Each row was made from one walk, in order. Every step used is in the known rows, and no mark comes twice. Write each row's walk.
Known rows:
kipum, dovid: [  1.5  -6.4  17.2 -21.2  -8.5   5.7 -34.6 -17.8   4.6 -27.0 -12.1 -17.4
  10.7  -8.2  14.2 -11.4   3.7 -16.6 -17.6  -1.3  -7.7   2.4 -12.2]
gako, maza, beguf: [-43.0  12.4 -42.6  12.0  -2.2   2.6  -1.8  29.5   9.5   4.4  23.6  31.5
  -2.1   3.4  -7.6  -1.0 -24.0  -3.1  30.8   6.8  26.8 -18.2   7.4]
beguf, dovid, gako: [ 41.7  -5.5   6.8 -35.1 -43.8   2.3 -14.3 -22.1 -24.0 -16.4 -65.8 -36.1
  -5.9  -3.9   2.8 -13.6 -15.5  15.6 -30.3   5.0   4.6  -0.6   2.0]
gako, lelen, kipum, dovid, beguf, maza: [ -7.4  -9.9  24.0  23.6  64.5 -25.7  -2.4  -3.1  -1.8  -9.0   3.8 -39.3
 -16.8   7.1  31.3 -41.6 -25.1 -48.1  10.6  41.3 -68.1  22.5  -7.4]
beguf, maza, kipum, dovid, gako: [ 43.9 -29.5  31.5 -17.1 -25.7 -34.6 -15.0 -35.2 -28.1 -18.4 -28.9  21.6
  -2.7 -31.6 -20.7  32.3  16.9  28.0 -10.4  -3.9  -9.3  11.6   8.3]
gako, lelen: [-31.4  27.3 -39.8   5.4   4.6  18.8 -11.0  16.7   3.1 -11.3 -28.1 -30.6
  -2.5  31.4  10.9 -36.3 -11.7 -18.6   1.3  -0.4  -1.2  13.7 -12.0]
dovid, beguf, maza: [ -0.8 -18.7   2.2   6.3  14.5 -36.4   7.7  -7.2 -25.6 -15.3 -19.2 -31.8
 -27.1 -17.3  -4.1 -11.5 -31.2  -5.9  -2.8  14.2 -26.7  19.3  17.1]
gako, lelen, beguf, maza, kipum, dovid: [ -2.0  -7.9  20.8  22.2  51.9 -29.0  -2.2  14.0   7.0  -2.9  34.1   9.9
   5.6 -11.4  13.1   0.6   2.5   6.0   5.8   5.5 -28.1  14.9   3.5]
lelen, beguf, maza, kipum: [ 27.3  -6.9   4.3  17.0  21.8 -53.4  24.1  22.0  -9.6   3.0  29.0  27.9
  -2.3 -21.0 -16.0  31.4  -8.1  24.0   3.7  -2.1   8.1  10.4  22.1]
gako, lelen, beguf: [-37.1  31.3 -33.6  15.2  37.5  17.0   3.2  38.2  23.6   5.1  18.3 -36.1
   8.4  30.5  23.7 -37.2 -15.8 -14.3   7.7   6.0   0.1  -2.5 -11.4]
dovid, gako, lelen, beguf, maza, kipum: [  2.9   6.8 -20.6  16.3  20.9 -22.4  24.3  23.2  -9.4  10.4   0.5   0.8
  -6.1   5.6 -11.3   8.1  -2.6  30.7  19.1   4.3   0.0   6.8   6.5]
gako, lelen, kipum, dovid, beguf: [-21.1   7.0  14.6  26.5  58.2   7.0   2.1   2.4  30.6  -1.3  22.4 -47.2
  12.4  20.0  31.7 -54.5 -14.2 -68.6   9.8  31.6 -44.8   9.4 -13.7]
maza, beguf, dovid: [ 18.9  -3.8   0.7  -9.8 -10.1 -26.6 -12.1   3.0   1.0 -15.3 -10.6   5.4
  -8.2 -29.4  16.3 -11.8 -50.4   0.2 -19.0   8.4   1.1  -2.2  20.2]
lelen, beguf, dovid, gako: [ 35.8  -3.4  14.4 -26.7 -10.4  -2.0   0.1  -1.3  -3.2   0.7 -18.0 -42.5
   2.7  -8.5  17.7 -14.3 -21.3  18.6 -22.5  13.6   6.9 -15.5   4.9]
gako, maza, kipum, lelen: [-18.7   3.6 -16.4  23.1 -25.2  12.7  35.5   8.2  -1.9  14.5  30.6  52.6
   2.8  22.2 -37.6  28.3  43.9 -13.6   2.8 -25.8  20.7  12.6 -10.8]
maza, beguf, dovid, gako, lelen: [ -3.5   9.5 -22.4 -12.4 -11.0   4.2  -9.2   2.9   4.0  -7.4 -38.9 -22.2
 -10.1  -0.6  18.8 -34.6 -44.8  11.3  -5.9  15.9  -8.3  -4.9   4.3]
maza, beguf, dovid, gako: [ 25.1  -5.7  -2.4 -26.5 -33.6 -15.7 -10.7  -9.3  -2.0 -12.2 -32.0  -6.8
  -7.7 -27.0   7.1  -5.8 -42.6  18.3 -15.8   9.2   6.4  -9.5  13.4]
beguf, dovid, gako, maza, kipum: [ 37.3 -12.0   2.5  -6.7 -41.8   2.4  18.4  -3.2 -23.2  11.6 -24.4  20.6
   8.2  -0.2 -37.4  17.2  13.0  20.9  -1.2   2.7  32.7 -12.3  19.4]
maza, kipum, lelen, beguf, dovid: [ 36.3 -11.2  33.4  10.0  -0.1 -17.4  40.5   2.2  14.2   8.3  44.5  19.4
  10.4 -13.2   1.2  17.5  10.1  -6.2 -37.4 -17.0  -4.8  16.1   2.8]
maza, beguf, dovid, gako, lelen, kipum: [ 14.0  22.4 -18.8   5.8  10.1  -9.3   3.1  16.0   7.4   5.1 -19.6 -13.8
  -6.1  15.1  27.3 -33.0 -47.7 -12.9   8.1  34.5 -15.2  -2.6  -1.3]
kipum, lelen, beguf: [-22.1  13.2  -6.7   2.3   5.5   9.1  16.9  10.5  21.8   2.5  36.2 -13.5
  -0.7  14.4  17.6  -3.5  10.8 -17.9 -16.5 -18.3  -4.2  10.4 -26.1]
maza, kipum, lelen, beguf: [ -0.2   5.6   3.1  23.6   2.4  -9.4  42.4  13.9  27.0  13.2  61.1  29.1
  15.3   2.1 -11.6  26.2  27.1 -11.8 -11.6 -27.7   9.8  13.5  -8.3]
dovid, beguf, maza, kipum, lelen, gako: [ 12.1 -23.6  31.8  13.0  11.1 -22.8  23.0 -41.7  -8.6   1.9   4.8  22.7
 -18.5 -31.7 -24.5  38.4  23.2  -0.9 -10.1 -38.6 -26.3  32.8  16.2]

Which walk is each row?
[-15.6   6.1 -14.3  19.3 -14.6  21.7  48.4  15.5  16.6  32.2  52.3  34.1
  11.8  18.7 -29.3  30.0  44.4   6.5  15.0 -18.6  28.3 -10.4 -15.4]
dovid, gako, maza, kipum, lelen, beguf
[ 19.1   7.3  21.1  -5.0  10.9  -6.9 -25.5  -6.9  10.2 -12.6   3.8 -10.5
  13.0  10.2  22.6 -10.0   1.5 -40.7  -3.7  16.6 -11.9   3.5 -17.4]
lelen, kipum, dovid
[ -3.1  -3.0   5.5 -12.7 -17.3  31.9  22.2  -0.4  -4.3  22.1   9.1 -21.4
 -10.2  21.3  13.5  -5.4  13.6   8.2 -14.0   2.0  -2.8 -12.3 -21.4]
kipum, lelen, beguf, dovid, gako, maza
[ 11.3   7.0   8.6   4.1 -21.4  15.7   2.2 -30.5  13.2   0.6  -1.6  39.1
   9.6  -5.1 -24.2  43.9  47.5  -3.8 -14.6 -55.0  16.5  21.9  -2.5]
maza, kipum, lelen, gako
[-14.2  -1.9   7.5 -14.4  31.1  -0.5 -24.9  -0.5  -4.3  -7.6 -13.9 -43.8
 -12.6   3.8  35.6 -23.7  -6.9  16.1   3.8  18.7 -37.4  -0.5 -19.3]
kipum, dovid, gako, lelen, beguf, maza
[-36.5  12.7 -44.8  -0.4 -25.4  13.8  -1.3  16.6   1.7   6.7   0.0  18.5
  -4.0   4.4 -14.0   3.9 -16.6  15.3  33.2   6.4  34.8 -29.2   1.7]
dovid, gako, maza, beguf
[ -2.9  10.8  -9.9   7.8  -8.0  21.2  -5.2  -2.4   2.1  18.4   0.8  43.2
  21.4   1.7 -39.5  40.3  36.5   7.6  25.3 -26.7  47.0 -12.0  20.0]
lelen, gako, maza, kipum
[ -4.2   7.7  10.0   9.8  22.1  14.8   4.5   6.9  35.2   6.9  30.9  -8.5
  34.8   1.5   4.9  -8.1  18.1  -0.5   8.1  -1.9   0.5 -10.1  -9.0]
maza, kipum, dovid, gako, lelen, beguf
[ -4.6  36.6 -40.7   6.1   1.1  17.7   4.7  14.9   2.6   2.8 -35.0 -32.3
  -0.6  53.0   8.1 -30.3  -6.0 -24.8  19.0  19.1   2.6   4.5 -23.1]
dovid, gako, lelen, kipum
[ 37.9 -23.6  36.8  -9.8   7.0 -37.3  -1.5 -11.8  -5.4  -4.5  16.7  13.4
   8.7 -34.2  -5.1  33.0  12.8  30.5   0.2   1.4  -7.3  -3.4   8.7]
lelen, beguf, maza, kipum, dovid, gako
[-17.1  11.4 -30.0  -0.2  24.1  -5.8  -0.2  19.0 -14.7  -0.4 -27.3 -41.7
 -20.4  19.6  19.1 -20.5 -19.6  25.0  14.1  16.6 -16.2   2.7 -11.6]
dovid, gako, lelen, beguf, maza
[-26.8  15.2 -25.2  12.9  46.4 -15.2  -1.8  31.5  -9.6  -1.2  -3.0 -28.9
 -20.8  18.5  25.5 -25.1 -26.0   7.6   9.4  13.9 -22.2  12.7  -4.1]
gako, lelen, beguf, maza
[-25.0  25.0 -45.2  -7.8 -17.9  30.1 -10.8   4.2  -2.2  -9.3 -52.0 -40.1
  -1.3  37.2   1.5 -32.1  -1.8   0.0   3.3   0.4   6.1   3.1 -18.3]
dovid, gako, lelen
[ 35.7 -30.0  35.9  -3.9  -2.7 -44.1 -16.8 -19.6 -21.2 -23.2  -7.8  32.2
  -2.7 -33.4 -13.4  29.0   9.9  10.7 -13.0  -4.8 -15.8  20.5  14.1]
beguf, maza, kipum, dovid
[ -7.8  -2.5 -11.9  -0.2  -6.1  -5.9  -3.3  16.5  -4.9   3.9   4.9  20.2
  -9.4 -13.3   5.5 -10.1 -37.3   3.1   4.7  17.2  10.6 -16.9  19.0]
gako, maza, beguf, dovid
[ 12.1   8.7 -14.2 -21.5 -21.2  20.3 -13.9  -6.9 -16.3 -11.7 -71.2 -52.4
  -8.8  21.2  13.4 -41.1 -17.2   5.0 -21.7  12.7 -10.0   6.3  -8.1]
beguf, dovid, gako, lelen
[ 32.4 -12.0  -3.4   7.9 -11.0 -49.8   8.3  -0.9 -33.3 -13.2 -16.8  34.7
 -12.0 -17.0 -30.8  32.9  -1.3  20.2  -3.4  -9.2   6.0  25.4  22.4]
beguf, maza, kipum
[ -3.8   2.7   2.8 -12.5   1.4  14.4 -30.5  -7.9   1.1   8.7 -10.1  22.7
  -5.2 -22.9   8.2   8.3 -21.2  12.7  12.3  -3.2  17.8 -24.7  24.3]
lelen, gako, maza, beguf, dovid
[  8.0  -0.7   0.7 -16.5  -7.2  18.3   6.9  13.6  -8.4  18.4  -3.4 -30.1
   1.8  10.1   8.3 -11.4  -8.4  19.4   2.1  22.2  17.5 -30.1   0.6]
lelen, beguf, dovid, gako, maza
[  9.2  -9.2  19.9  20.8   3.8   1.1  46.3  17.5   7.6  27.6  58.8  34.4
   5.8   4.2  -8.9  19.1  23.4  -5.3 -13.0  -9.1   5.2   2.4   1.3]
gako, maza, kipum, lelen, beguf, dovid
[ 15.5  -5.0  -5.3 -26.6 -37.9  21.8  -7.2  -7.4 -29.4   1.7 -49.6 -22.7
  -8.8  13.5  -6.9 -11.9  -3.4  15.9  -6.0  14.5  16.8 -15.4   1.4]
beguf, dovid, gako, maza
[ 30.9 -13.2  22.3 -16.0 -32.9  -0.2 -11.1 -28.5   5.7 -13.9  -9.5  13.9
  25.8 -18.3 -23.0  21.5  27.7   5.9  -9.4 -12.8  13.3  -4.1   1.9]
maza, kipum, dovid, gako
[-14.0 -25.8  30.0  24.1  17.2   1.1  18.9  -5.1  17.1   9.2  52.7  16.0
  25.6 -18.9 -26.4   1.4  19.0 -31.3  12.3   5.6   1.8  -8.9  17.4]
gako, maza, kipum, dovid, beguf
[ -4.0 -10.6  15.5  11.2  -7.9   6.4  -4.4   1.5   2.2   0.6  28.3  38.3
  25.4  -3.3 -24.9  18.9  33.1 -10.9  11.1  -2.9  19.9  -8.7   5.0]
gako, maza, kipum, dovid
[ -8.4  -5.5   0.2   0.0  12.8 -22.7  12.3   5.0 -11.2  -3.9  16.5  -6.9
 -31.0   4.3  17.7   9.5  -0.3   5.6 -16.3  -8.7 -28.8  23.8 -18.4]
kipum, lelen, beguf, maza
[  0.4  -4.3  28.0  -3.4  -0.3  28.3 -30.4 -23.4  11.8   7.5  11.8  43.5
  30.2 -14.2 -20.6  37.7  49.5  -1.7  16.5 -24.1  25.3 -17.9  10.3]
lelen, gako, maza, kipum, dovid
[-36.5  13.9 -13.4  -8.2 -14.7  53.7 -16.5 -18.1   1.1  11.0 -13.3   9.9
  -9.5  25.8  -5.6  16.7  41.4 -10.5   4.9 -33.8  11.6   0.1 -22.2]
kipum, lelen, gako, maza
[-20.2  10.0 -36.8 -13.1 -36.7  29.6  -3.6   5.2 -15.5   3.9 -31.4 -10.7
  -3.8  27.4 -17.3  -2.2  11.4   9.5  18.2   4.3  33.5 -18.1 -11.2]
dovid, gako, maza
[ -2.5  16.0  -1.3   3.2  34.3   6.6  -0.2  25.8  10.8   1.8  -0.4 -46.6
   2.4  16.0  37.1 -46.9 -28.5  -7.7 -15.6  18.2 -16.2   1.6   0.8]
gako, lelen, beguf, dovid
[  5.0 -36.9  40.4  -4.6  22.7 -31.9 -14.4 -28.6 -16.9 -26.1  -7.8 -32.1
 -17.3 -34.7  15.8 -17.3 -20.3 -14.4 -15.9  15.9 -47.7  16.4   8.3]
kipum, dovid, beguf, maza
[-32.9  -4.6  -6.2 -12.3 -16.9  19.7 -27.0  -4.7  14.0  -2.8  11.5  16.6
   4.7 -11.2   1.7   1.8  -3.9   7.3  23.8   9.3  11.3 -32.3  -5.7]
kipum, dovid, gako, maza, beguf
[-17.2   0.2   8.6 -10.1 -10.5  27.3 -15.1 -18.9   6.2  12.1  -0.9  29.7
 -16.9 -12.5  11.9  14.5   0.1   2.4  -5.5 -18.7  -2.4  -6.3   2.0]
kipum, lelen, gako, maza, beguf, dovid
[ 23.1 -12.2  25.2   0.1 -11.3 -12.5 -13.1 -15.1  11.6 -18.1  13.9  24.5
  26.6 -21.9 -15.1  17.3  20.8 -11.5 -14.3 -12.5   7.3   6.4   7.3]
maza, kipum, dovid
[-53.4  14.4 -20.5   3.8  -4.7  34.3 -13.4  -7.6  19.6  13.3  20.8  40.5
 -11.4   2.8  -0.8  24.8  15.3  -4.0  19.6 -31.0  14.7  -8.4  -9.3]
kipum, lelen, gako, maza, beguf
